Each row was made from one path, in order. Every step used is in the known rows, and no mark comes twice. Write each row's path.
Known rows
rifi/kerefe/getire: [ 0.54 -0.29  0.69  1.05  2.28  1.49  0.05  2.54 -1.00 -3.11 -0.79  2.78
  4.82  2.18  2.79 -0.41  0.24  0.29 -0.17 -4.01 -2.99 -1.53 -1.14]
rifi/suvim/zatat/sapo/mota: [-2.22  5.20  1.39  0.56  0.93 -4.52  1.97  1.34  0.85  2.51  0.09 -1.81
  3.67 -0.24  2.64  0.60  0.55 -0.97 -0.10  1.31 -1.91 -4.73  1.63]
sapo/mota/kerefe/bebivif/baza/zatat: [ 2.37 -3.50  1.76  0.63 -3.60  0.11 -3.74  0.92  0.38  3.03 -2.32 -1.87
 -0.36  0.03 -2.03 -0.89 -2.22  2.02  1.14  1.06  0.91  4.10 -0.55]
baza/zatat/sapo/mota/suvim/bebus: [-2.79  3.69  2.84  3.56 -0.83 -2.77  3.21 -0.96 -0.67  4.60  2.47 -2.03
 -2.09  2.49 -2.72  0.94 -4.12  2.10 -0.77  1.88  0.10 -2.26  0.85]
getire/kerefe: [-2.17 -0.94 -2.82  2.72 -0.65 -0.94  4.57 -5.00  3.00  0.10  0.93  2.34
  1.80  4.08  2.78 -1.50 -0.16 -0.02 -0.72 -0.59  0.48  0.42 -0.46]
suvim/zatat/sapo: [ 0.71  3.12 -0.30 -2.83  1.85 -3.63  1.62 -3.93  0.21 -2.65  1.99  4.61
  4.67  0.78  4.52  0.95  1.39 -1.16  1.58  0.33 -2.66 -0.59 -0.85]
getire/kerefe/bebivif/baza/mota: [ 1.35 -2.15 -1.92  0.20 -1.38  3.91 -2.97  0.15  0.44  0.27  0.96 -1.46
 -2.87 -1.28  0.84 -2.23 -0.57 -4.37 -0.77  0.07  2.41  0.45 -1.35]
baza/mota/kerefe/faremam: [-3.03  3.05  0.67  0.51  0.29  2.61  0.71 -1.21 -1.36 -0.77 -4.14 -4.25
  1.47  3.17  1.57  0.37  1.30  0.55  2.56 -2.43 -1.59  0.75 -0.97]
getire/kerefe/bebivif/baza/mota/suvim: [-0.25 -0.94 -2.78  0.63 -3.38  3.31 -1.36 -0.67 -1.67  0.89  2.38 -2.37
 -3.12 -1.34 -3.25 -2.61  0.47 -0.71  0.21  0.21  2.25 -1.40 -0.46]
kerefe/bebivif: [-0.24 -0.87 -1.97  0.48  2.35  0.36  0.88 -0.28 -3.31  1.15 -0.91  1.09
  0.27 -1.38  0.60 -1.25 -0.06 -0.94  0.96 -0.62  2.74  5.08 -0.16]
getire/kerefe/bebivif: [-0.28 -2.79 -4.22  2.91  0.17  0.70  3.51  0.02  0.39  1.39 -0.31  2.86
 -0.31  0.84  0.48 -1.52 -0.76  0.27  0.72  0.23  2.37  2.48  0.83]
zatat/sapo: [-0.10  5.13  0.63 -1.51  2.73 -3.32  1.61 -1.96  0.01 -2.09 -0.81  2.74
  0.60  1.24  3.78  1.38  1.01 -2.79 -1.43 -0.92 -1.85 -0.58 -0.56]
sapo/getire/kerefe/faremam: [-4.53 -1.94 -0.75  2.92  1.76 -0.39  5.14  0.03 -1.17  1.78 -2.66 -2.19
  3.75  3.62  1.06 -1.25  1.02  2.93  0.47 -1.32 -1.25 -0.52 -2.32]
sapo/getire/kerefe/bebivif/baza/mota/suvim: [-2.20 -1.79 -1.31  0.82 -3.74  2.40 -0.56  1.56 -1.34  2.66  2.55 -4.22
 -2.41 -2.87 -3.96 -2.81  0.55 -0.50  0.22  1.01  2.92 -1.86 -0.12]
sapo/getire/kerefe/bebivif: [-2.39 -3.90 -2.53  3.13 -0.13 -0.07  4.08  2.52  0.65  3.37 -0.04  0.80
  0.65 -0.92 -0.41 -1.73 -0.82  0.58  0.66  1.24  3.37  1.97  1.15]
zatat/suvim/rifi/kerefe/faremam: [-0.32 -1.51 -0.90  0.13  7.15  3.54  1.48 -0.51 -0.44 -3.82 -3.53  0.22
 -1.23  2.52  0.67  1.86  0.94  2.33 -2.34 -4.41 -1.54  1.20 -0.30]
bebivif/baza/zatat: [ 1.00 -3.96  1.88 -2.49  0.21 -2.11 -3.55 -6.90 -0.23 -0.10  0.59 -0.87
  1.53  2.96  0.44 -1.23 -0.83  0.47 -1.14 -1.41 -0.42  4.73 -4.35]
rifi/kerefe: [-0.30  0.09 -0.57 -0.56  2.00  0.08  0.92 -1.24  1.70 -0.59 -0.29  1.75
  2.70  1.53  3.09 -1.08 -0.50 -0.03 -0.77 -4.26 -1.43  1.67  0.28]
zatat/suvim: [-2.42  1.31 -2.28  1.72  4.34 -2.07  1.81 -5.89 -0.10 -2.16 -1.17  1.41
 -2.38  2.07  1.08 -0.53  0.92 -2.80 -2.97 -0.88  4.09  2.13 -2.47]
zatat/sapo/mota: [-0.77  7.86  1.05  0.79  0.16 -2.89  2.61  2.19 -0.45  1.28 -1.31 -0.04
  0.78  1.06  3.45  0.77 -0.18 -3.23 -1.25  0.29 -1.40 -3.12  0.63]
zatat/sapo/getire/kerefe/bebivif/baza/mota/suvim: [-0.83  1.13 -0.71 -0.33 -2.92  0.76 -0.77  3.97 -0.50  1.17  1.90 -2.70
 -3.71 -3.31 -3.32 -1.03  0.79 -1.56 -0.53  1.51  1.17 -4.38  0.67]
getire/kerefe/bebivif/baza/mota/suvim/rifi: [ 0.68 -3.00 -1.80 -0.25 -1.84  6.24 -0.40 -1.65  0.32 -0.62  4.22 -1.53
 -4.93 -2.22 -3.27  0.08  0.45  0.05 -0.79  0.91  2.18 -0.17  2.39]
mota/suvim/rifi/kerefe/faremam: [-1.08 -0.76 -0.22 -0.68  3.72  3.92  2.28 -0.24 -2.74 -1.80 -1.48 -1.17
  1.57  1.72 -1.11  1.03  1.55  5.56  0.32 -4.70 -3.86  0.65  1.06]

Write each row's path
[ 1.96  3.50  3.84  0.50 -4.52 -2.44 -2.10  0.73  3.75  0.75 -3.02 -0.64
  0.00  1.39  1.10  1.59 -1.13  0.48 -0.36  1.36 -2.66 -1.35  0.69] | bebivif/baza/zatat/sapo/mota/kerefe
[ 4.36 -0.82  2.00 -2.34 -0.77 -2.33 -3.95  0.36  1.74 -1.23 -2.89  2.11
 -1.83 -0.27 -0.35  1.93 -0.71  0.88  0.01  0.62 -2.11  2.47 -0.04] | mota/kerefe/bebivif/baza/zatat/sapo
[ 1.51  2.92  0.56 -0.30 -2.73 -2.28 -1.26  3.58 -3.91  2.71 -0.49 -1.93
 -2.07 -0.99 -4.31 -0.14 -0.48  1.67  0.01  1.16 -0.74 -1.71  0.33] | kerefe/bebivif/baza/zatat/sapo/mota/suvim
[ 3.57 -2.47 -0.60 -1.38 -0.04 -2.71 -1.89  0.14  2.02 -0.70 -0.82  3.12
 -1.99  1.63 -0.16  1.04 -1.18  0.28 -1.40  0.67 -1.76  0.50 -1.06] | getire/kerefe/bebivif/baza/zatat/sapo
[ 2.08 -4.79 -0.66  0.85  0.79 -0.89 -3.84 -3.58  1.72 -1.46 -3.35  0.65
 -4.59  0.71 -3.32  0.20 -0.89  0.79 -1.61  0.82  4.07  5.05 -2.09] | mota/kerefe/bebivif/baza/zatat/suvim
[ 0.73 -2.19  2.85 -2.85  1.47 -3.84 -2.39  3.06 -0.65  1.83 -0.87 -0.84
 -0.44 -2.05 -1.11  0.82 -0.72 -0.42 -0.93  1.01 -0.03  1.87 -1.50] | kerefe/bebivif/baza/zatat/sapo/getire
[-0.91  3.87  3.43  3.43 -1.64 -1.72  0.58  4.71  1.43 -0.57 -2.34 -0.41
  5.56  0.36  1.83  1.81  1.13  1.64  1.71  1.72 -3.52 -7.04  2.18] | rifi/suvim/zatat/sapo/mota/kerefe/getire
[ 1.05  4.42  2.42  2.38 -2.94 -0.44  1.35  3.87  0.57 -2.50 -1.14  3.19
  6.14  1.20  2.99  1.65  0.84  0.77  3.04  2.03 -3.67 -5.50  0.93] | suvim/zatat/sapo/mota/kerefe/getire
[-0.31  5.96  0.30 -0.39 -0.47 -3.06  2.77  0.48 -0.18  0.71  1.19  1.62
  4.35  0.62  4.07  0.39  0.23 -1.87  1.28  1.59 -1.97 -3.32  0.50] | suvim/zatat/sapo/mota
[-1.55  5.81 -1.13 -3.69 -0.59 -2.41  1.57 -2.96 -1.09 -1.92  4.44  1.08
  2.16  0.49  0.84  0.74  1.94 -1.30  2.58  0.31 -1.97 -3.63  0.34] | baza/mota/suvim/zatat/sapo
[-3.25  2.34  0.87 -2.00 -0.09 -4.71  3.32 -1.06 -1.01  0.47  3.30  0.96
  4.83 -1.72  0.11  0.01  2.00  1.42  1.99  1.57 -1.15 -2.28  0.12] | mota/suvim/zatat/sapo/getire
[ 3.57 -0.02  3.71 -0.99 -0.87  2.14 -2.50  6.19 -0.26 -2.93  0.75  0.80
  0.37  0.86 -2.05  2.82 -0.60  3.09 -1.70 -1.58 -5.26 -5.65  1.38] | bebivif/baza/zatat/sapo/mota/suvim/rifi/kerefe/getire
[-0.61  1.05 -1.09  0.69 -1.75  2.73 -0.22  1.46  0.49  0.98 -1.33 -1.34
 -1.97 -1.39  0.06 -0.06 -0.63 -1.87  2.77  0.09  3.00  3.13  2.48] | baza/mota/kerefe/bebivif
[ 0.81 -1.28 -0.04 -2.36  0.00  6.04 -2.57 -1.93 -2.68 -0.87  3.65 -2.71
 -4.51 -3.78 -2.99  0.39  0.95 -0.98 -0.47  0.27  2.53  1.79  1.55] | kerefe/bebivif/baza/mota/suvim/rifi
[ 0.20 -8.05  0.15  0.06 -1.20 -1.36 -1.60 -0.41  1.10  3.19  0.39 -0.87
  0.16  0.57 -2.33 -1.68 -1.91  2.06 -0.29  0.93  1.79  3.75 -2.23] | sapo/getire/kerefe/bebivif/baza/zatat
[ 0.92 -0.31  0.96 -3.78 -0.93  0.22 -2.86  6.04 -0.42  0.51  2.89 -0.91
  1.05 -5.97 -1.34 -0.71  0.65 -0.57  1.80  0.39 -1.22 -3.55  0.99] | rifi/kerefe/bebivif/baza/mota/suvim/zatat/sapo/getire
[-1.27 -0.75 -1.19  0.37  5.14  1.27  2.15 -6.88  1.68 -3.46  0.95  1.81
 -3.98  1.24  0.73  2.27  0.72 -1.87 -3.78 -0.05  3.84  2.91  0.28] | zatat/suvim/rifi
[ 4.18 -3.15  1.02  0.84 -1.35  2.80 -4.64 -0.91 -0.32 -0.82 -2.98  0.91
 -0.37 -3.79  0.46 -1.68  0.47 -0.17  0.15  0.55  1.10  4.77 -0.98] | mota/kerefe/bebivif/baza
[-2.54 -0.15 -3.51  0.22 -2.52 -0.66  3.97  4.19  0.30  2.27  3.67  0.45
  0.14 -1.91 -2.49 -0.44  0.31  0.44  3.31  2.72  1.40 -3.78  2.83] | baza/mota/suvim/zatat/sapo/getire/kerefe/bebivif
[ 2.69 -1.41 -0.17 -2.29  0.64  4.57 -5.57  2.80 -0.63 -0.23  0.14 -2.08
 -2.10 -3.18  1.12 -1.95 -0.84 -4.44 -0.66 -2.59  0.96  1.37 -0.89] | rifi/kerefe/bebivif/baza/mota
[ 2.75 -6.42  0.40 -0.17  1.81  2.48 -2.89 -4.22  3.26 -2.80 -1.18  1.34
 -6.21 -0.41 -3.19  2.77 -0.85  1.51 -2.19  1.59  3.83  5.60  0.82] | mota/kerefe/bebivif/baza/zatat/suvim/rifi
